Every row comes from one small tree of marks. Brackets hold a mark, then the marks that hang from it, in alphabetical order. Every link used is in the known rows. Which tree was each row made from?
Known rows:
[lemuv nezet [zatafek dunam [nabe zupeve]]]: [-43,25,14,16,-81,-75,-2,-48,16,-28,-29,27,-13,45,29,14,-51,-18,18,53,-32,-26,21,65,-54,21,-27]
[pesu [zatafek [dunam ninesu] nabe]]: [-72,13,-5,-11,-67,-25,-43,-88,-10,-12,-36,3,4,62,6,0,16,1,35,46,18,-40,-31,11,-24,28,-67]
[pesu [panik [dunam ninesu]]]: [-3,-6,23,-1,-47,-23,-34,-47,-56,-8,-44,-41,14,31,2,10,11,5,28,-9,45,-38,-19,29,-24,37,-29]
[nabe zatafek]: [-41,-13,-22,9,-57,-18,-29,-40,-6,-17,-29,0,19,34,-18,1,11,-3,-5,9,16,-20,12,-18,-26,19,-34]
[dunam ninesu [zatafek nabe]]: [-31,-2,-12,-5,-55,-34,-65,-74,0,-18,-54,1,2,43,-9,-32,35,1,-5,66,29,13,-15,29,-48,51,-47]
[zupeve [nabe [zatafek dunam]]]: [-52,-16,-29,29,-74,-15,-19,-46,20,-18,-19,-3,11,58,10,12,10,-27,30,21,8,-36,25,-31,-64,36,-42]
[pesu [panik [dunam ninesu zatafek]]]: [-7,3,13,-9,-57,-41,-48,-45,-55,-20,-55,-48,9,19,-3,-11,35,23,38,7,54,-12,-9,41,-45,47,-24]
[pesu panik]: [-3,-7,12,26,-33,-31,-8,-42,-22,-3,-27,-12,10,39,-15,15,-10,12,18,-6,12,-23,-12,4,-18,33,-36]
[zatafek [dunam ninesu] [nabe zupeve]]: [-40,-20,-5,-17,-69,-28,-46,-81,-5,-10,-59,14,11,72,10,7,14,-34,16,57,16,-29,-8,49,-41,60,-47]
[nabe zatafek zupeve]: [-26,-37,-19,-8,-70,-19,-25,-44,-24,-12,-44,14,26,42,-18,18,17,-8,-6,9,12,-7,25,6,-27,44,-35]
[panik [dunam zatafek]]: [-36,0,2,11,-77,-37,-44,-41,-13,-34,-47,-17,17,3,-3,-11,11,-1,31,5,45,-10,15,39,-63,22,-27]
[dunam ninesu]: [-25,-11,-1,6,-44,-5,-45,-58,-19,-15,-44,-13,2,31,-7,-5,15,1,-16,21,33,-5,-12,11,-10,41,-19]
[lemuv nezet [zatafek [nabe zupeve]]]: [-21,16,17,23,-71,-65,-3,-48,7,-21,-31,31,-5,31,14,11,-45,-7,-9,47,-26,0,13,58,-40,26,-29]
[suvume nabe]: [-16,-1,5,36,-39,-1,-24,-49,21,-3,-26,0,-6,18,-13,4,-26,-2,4,-1,12,-6,3,-37,-33,28,-22]
[dunam [zatafek [nabe zupeve]]]: [-23,-24,-11,4,-71,-46,-38,-68,4,-18,-63,30,16,45,-11,-4,16,-9,10,52,12,18,6,50,-61,61,-54]
[pesu [panik dunam]]: [-4,-2,19,17,-51,-36,-12,-33,-39,-10,-33,-24,22,25,-3,19,-15,-2,44,-22,30,-48,-5,25,-36,21,-35]
[panik [dunam [ninesu favep] [zatafek nabe]]]: [-36,-8,8,-17,-76,-48,-91,-75,-29,-29,-82,-3,25,28,5,-10,-2,-15,40,55,26,-10,-3,61,-62,68,-45]
[pesu panik [zatafek dunam]]: [-45,11,10,12,-53,-41,2,-53,-31,-9,-21,-18,7,46,0,24,-2,28,64,-4,9,-51,-21,-6,-16,17,-50]
[suvume lemuv]: [-42,-13,-11,20,-28,-13,-21,-55,11,-25,-35,21,-7,28,10,-8,0,-3,-15,9,35,-28,-7,10,-20,32,-8]
[suvume lemuv [nabe zupeve]]: [-16,-25,-4,18,-31,-3,-19,-67,16,-2,-46,31,-15,28,10,14,-9,0,-7,3,20,-7,7,-6,-33,61,0]
[nabe [zatafek [dunam [ninesu favep]]] zupeve]: [-48,-42,-11,-43,-78,-26,-64,-67,-46,-23,-77,-1,26,60,7,28,5,-18,26,38,3,-28,22,24,-21,80,-18]
[nabe [zatafek [dunam ninesu]] zupeve]: [-46,-29,-20,-35,-76,-13,-44,-58,-31,-17,-52,-9,13,61,4,10,38,-13,10,28,23,-26,20,17,-29,52,-24]
[lemuv [zatafek [dunam ninesu] nabe]]: [-71,22,9,0,-65,-48,-38,-78,14,-27,-43,5,-13,47,24,-20,-16,-13,10,60,-4,-36,-12,47,-47,35,-24]
[pesu [zatafek [dunam ninesu]]]: [-69,7,-3,-8,-64,-12,-39,-69,-28,-24,-35,-18,1,41,7,3,22,20,31,21,30,-32,-19,2,-7,27,-37]
[favep ninesu]: [-20,13,15,25,-59,-13,-37,-64,-9,-25,-48,-12,18,29,8,13,13,-10,7,41,24,1,-6,8,-7,23,-26]
[nabe [zatafek dunam] zupeve]: [-51,-27,-20,-15,-80,-26,-21,-47,-12,-18,-45,7,22,55,0,19,14,-20,22,13,7,-37,31,13,-41,36,-34]
[suvume [lemuv zatafek] nabe]: [-49,16,9,34,-28,-24,-11,-64,33,-18,-32,19,-38,0,24,-14,-35,17,-14,6,2,-13,-1,-9,-39,37,24]
[zupeve [nabe [zatafek [dunam ninesu]]]]: [-48,-17,-29,10,-69,-3,-42,-58,-1,-15,-29,-20,2,63,12,2,33,-17,19,35,23,-26,12,-29,-53,52,-33]
[zupeve nabe]: [-19,-21,-9,55,-51,-7,-17,-52,11,-14,-24,10,7,35,-1,16,-7,-16,8,13,14,0,6,-14,-48,48,-35]

Which tree is each row?
[-61,-7,-21,-20,-64,-12,-49,-53,-14,-20,-38,-21,5,53,2,-12,32,-10,8,29,24,-41,9,-8,-28,28,-28]  [nabe [zatafek [dunam ninesu]]]
[-49,-28,-18,2,-73,-13,-63,-65,-17,-21,-51,-10,15,65,17,19,2,-25,35,44,0,-26,17,-20,-47,80,-25]  [zupeve [nabe [zatafek [dunam [ninesu favep]]]]]
[-20,-23,-9,-18,-68,-35,-61,-80,-18,-14,-74,13,10,52,-11,-13,42,-2,-4,67,27,28,-4,54,-48,76,-46]  [dunam ninesu [zatafek [nabe zupeve]]]
[-18,18,19,31,-42,-34,2,-48,19,-22,-26,27,-44,2,33,9,-44,21,-18,14,-10,2,25,12,-32,39,28]  [suvume [lemuv nezet zatafek] [nabe zupeve]]
[-41,11,12,-5,-49,-28,-22,-64,-51,-8,-33,-33,0,50,3,17,21,35,50,9,20,-41,-33,0,-4,35,-42]  [pesu panik [zatafek [dunam ninesu]]]
[-41,-32,6,-25,-71,-38,-67,-87,-18,-16,-82,23,20,71,15,23,-20,-37,31,65,-5,-30,-4,59,-34,89,-41]  [zatafek [dunam [ninesu favep]] [nabe zupeve]]
[-54,-9,5,-7,-57,-34,-72,-84,-2,-20,-65,9,11,67,14,6,-27,-37,32,65,-2,-43,-13,34,-32,64,-44]  [zatafek [dunam [ninesu favep]] nabe]
[-55,41,19,33,-70,-56,-3,-27,18,-41,-9,-7,-22,19,30,-1,-49,2,15,26,-19,-34,22,32,-36,-6,2]  [lemuv nezet [zatafek dunam]]
[-24,9,21,11,-63,-36,-7,-47,-61,-8,-28,-24,23,19,-5,31,-7,28,62,-31,29,-43,-23,13,-23,11,-54]  [pesu [panik dunam] zatafek]
[-14,9,9,6,-62,-63,-32,-51,-17,-13,-45,-13,20,35,-6,-7,2,0,56,21,27,-27,-10,47,-73,31,-65]  [pesu [panik [dunam [zatafek nabe]]]]
[-53,-15,7,-9,-57,-21,-64,-66,-21,-30,-63,-10,9,44,15,12,-21,-18,29,37,6,-33,-3,23,-15,62,-13]  [zatafek [dunam [ninesu favep]]]
[-34,-2,0,-11,-73,-24,-66,-52,-34,-32,-58,-34,8,10,2,-20,36,7,16,20,58,-1,2,43,-50,38,-21]  [panik [dunam ninesu zatafek]]
[-33,-10,0,-9,-58,-45,-87,-83,-15,-23,-79,8,13,43,-5,-15,0,-3,12,72,9,14,-10,38,-44,79,-42]  [dunam [ninesu favep] [zatafek nabe]]
[-44,-21,-6,1,-74,-39,-22,-67,14,-11,-49,31,17,66,7,17,-13,-42,29,42,2,-39,5,47,-53,44,-56]  [zatafek dunam [nabe zupeve]]
[-63,12,1,20,-39,-50,-15,-75,29,-27,-38,45,-17,33,27,-21,-28,-3,-16,40,-1,-31,-15,45,-44,36,-12]  [suvume [lemuv [zatafek nabe]]]
[-88,22,2,14,-49,-58,-13,-75,45,-33,-35,40,-23,43,44,-23,-29,-17,11,49,-2,-59,-8,50,-59,25,-12]  [suvume [lemuv [zatafek dunam nabe]]]
[-51,42,21,11,-64,-48,-24,-41,-2,-39,-19,-22,-33,21,32,-11,-23,11,2,38,-5,-24,10,34,-23,10,12]  [lemuv nezet [zatafek [dunam ninesu]]]
[-35,-6,8,19,-40,-27,-6,-71,14,-16,-47,34,-31,8,23,6,-29,14,-13,6,1,0,11,16,-41,63,27]  [suvume [lemuv zatafek] [nabe zupeve]]
[-53,25,-18,20,-40,-15,-17,-35,42,-17,1,-3,-33,36,29,-7,-18,-4,16,18,9,-53,30,-49,-40,2,-5]  [suvume [lemuv nezet] [nabe [zatafek dunam]]]
[-10,2,13,8,-59,-51,-25,-34,-37,-21,-46,-31,18,15,-7,-2,9,15,51,-5,37,-21,3,35,-59,28,-35]  [pesu [panik [dunam zatafek]]]
[-45,17,7,-9,-50,-43,-26,-82,-32,1,-32,-14,3,72,3,8,15,17,57,37,10,-50,-45,9,-20,37,-72]  [pesu panik [zatafek [dunam ninesu] nabe]]
[-36,-6,8,-4,-69,-54,0,-77,-31,2,-38,15,21,73,0,37,-3,7,69,24,-4,-43,-24,31,-33,43,-80]  [pesu panik [zatafek dunam [nabe zupeve]]]
[-13,-4,-15,12,-44,-14,-18,-39,11,-5,-20,16,-22,32,12,14,-8,7,-11,9,9,-8,34,-31,-29,37,-4]  [suvume [lemuv nezet] [nabe zatafek zupeve]]
[-42,-8,-23,14,-28,-1,-28,-57,25,-5,-24,14,-13,28,3,-12,4,5,-10,4,22,-24,10,-54,-37,36,-10]  [suvume lemuv [nabe zatafek]]
[-10,6,9,-11,-59,-52,-55,-63,-35,-10,-55,-29,13,41,-4,-16,27,5,43,34,39,-20,-21,50,-62,47,-56]  [pesu [panik [dunam ninesu [zatafek nabe]]]]
[-56,48,14,40,-40,-39,0,-44,51,-33,-5,7,-57,10,50,-12,-57,11,10,23,-13,-38,18,-6,-45,10,29]  [suvume [lemuv nezet [zatafek dunam]] nabe]
[-70,12,18,-9,-69,-58,-57,-85,-3,-32,-65,13,-1,46,30,-3,-46,-21,25,68,-25,-36,-9,56,-40,62,-17]  [lemuv [zatafek [dunam [ninesu favep]] nabe]]
[-31,-16,2,-5,-58,-30,-82,-64,-32,-32,-76,-9,10,22,-7,-8,6,12,6,45,19,23,0,27,-24,77,-12]  [dunam [ninesu favep] zatafek]
[-50,18,3,11,-54,-53,-4,-72,-11,1,-22,3,12,65,1,18,-9,10,69,25,-3,-58,-34,5,-30,20,-83]  [pesu panik [zatafek dunam nabe]]
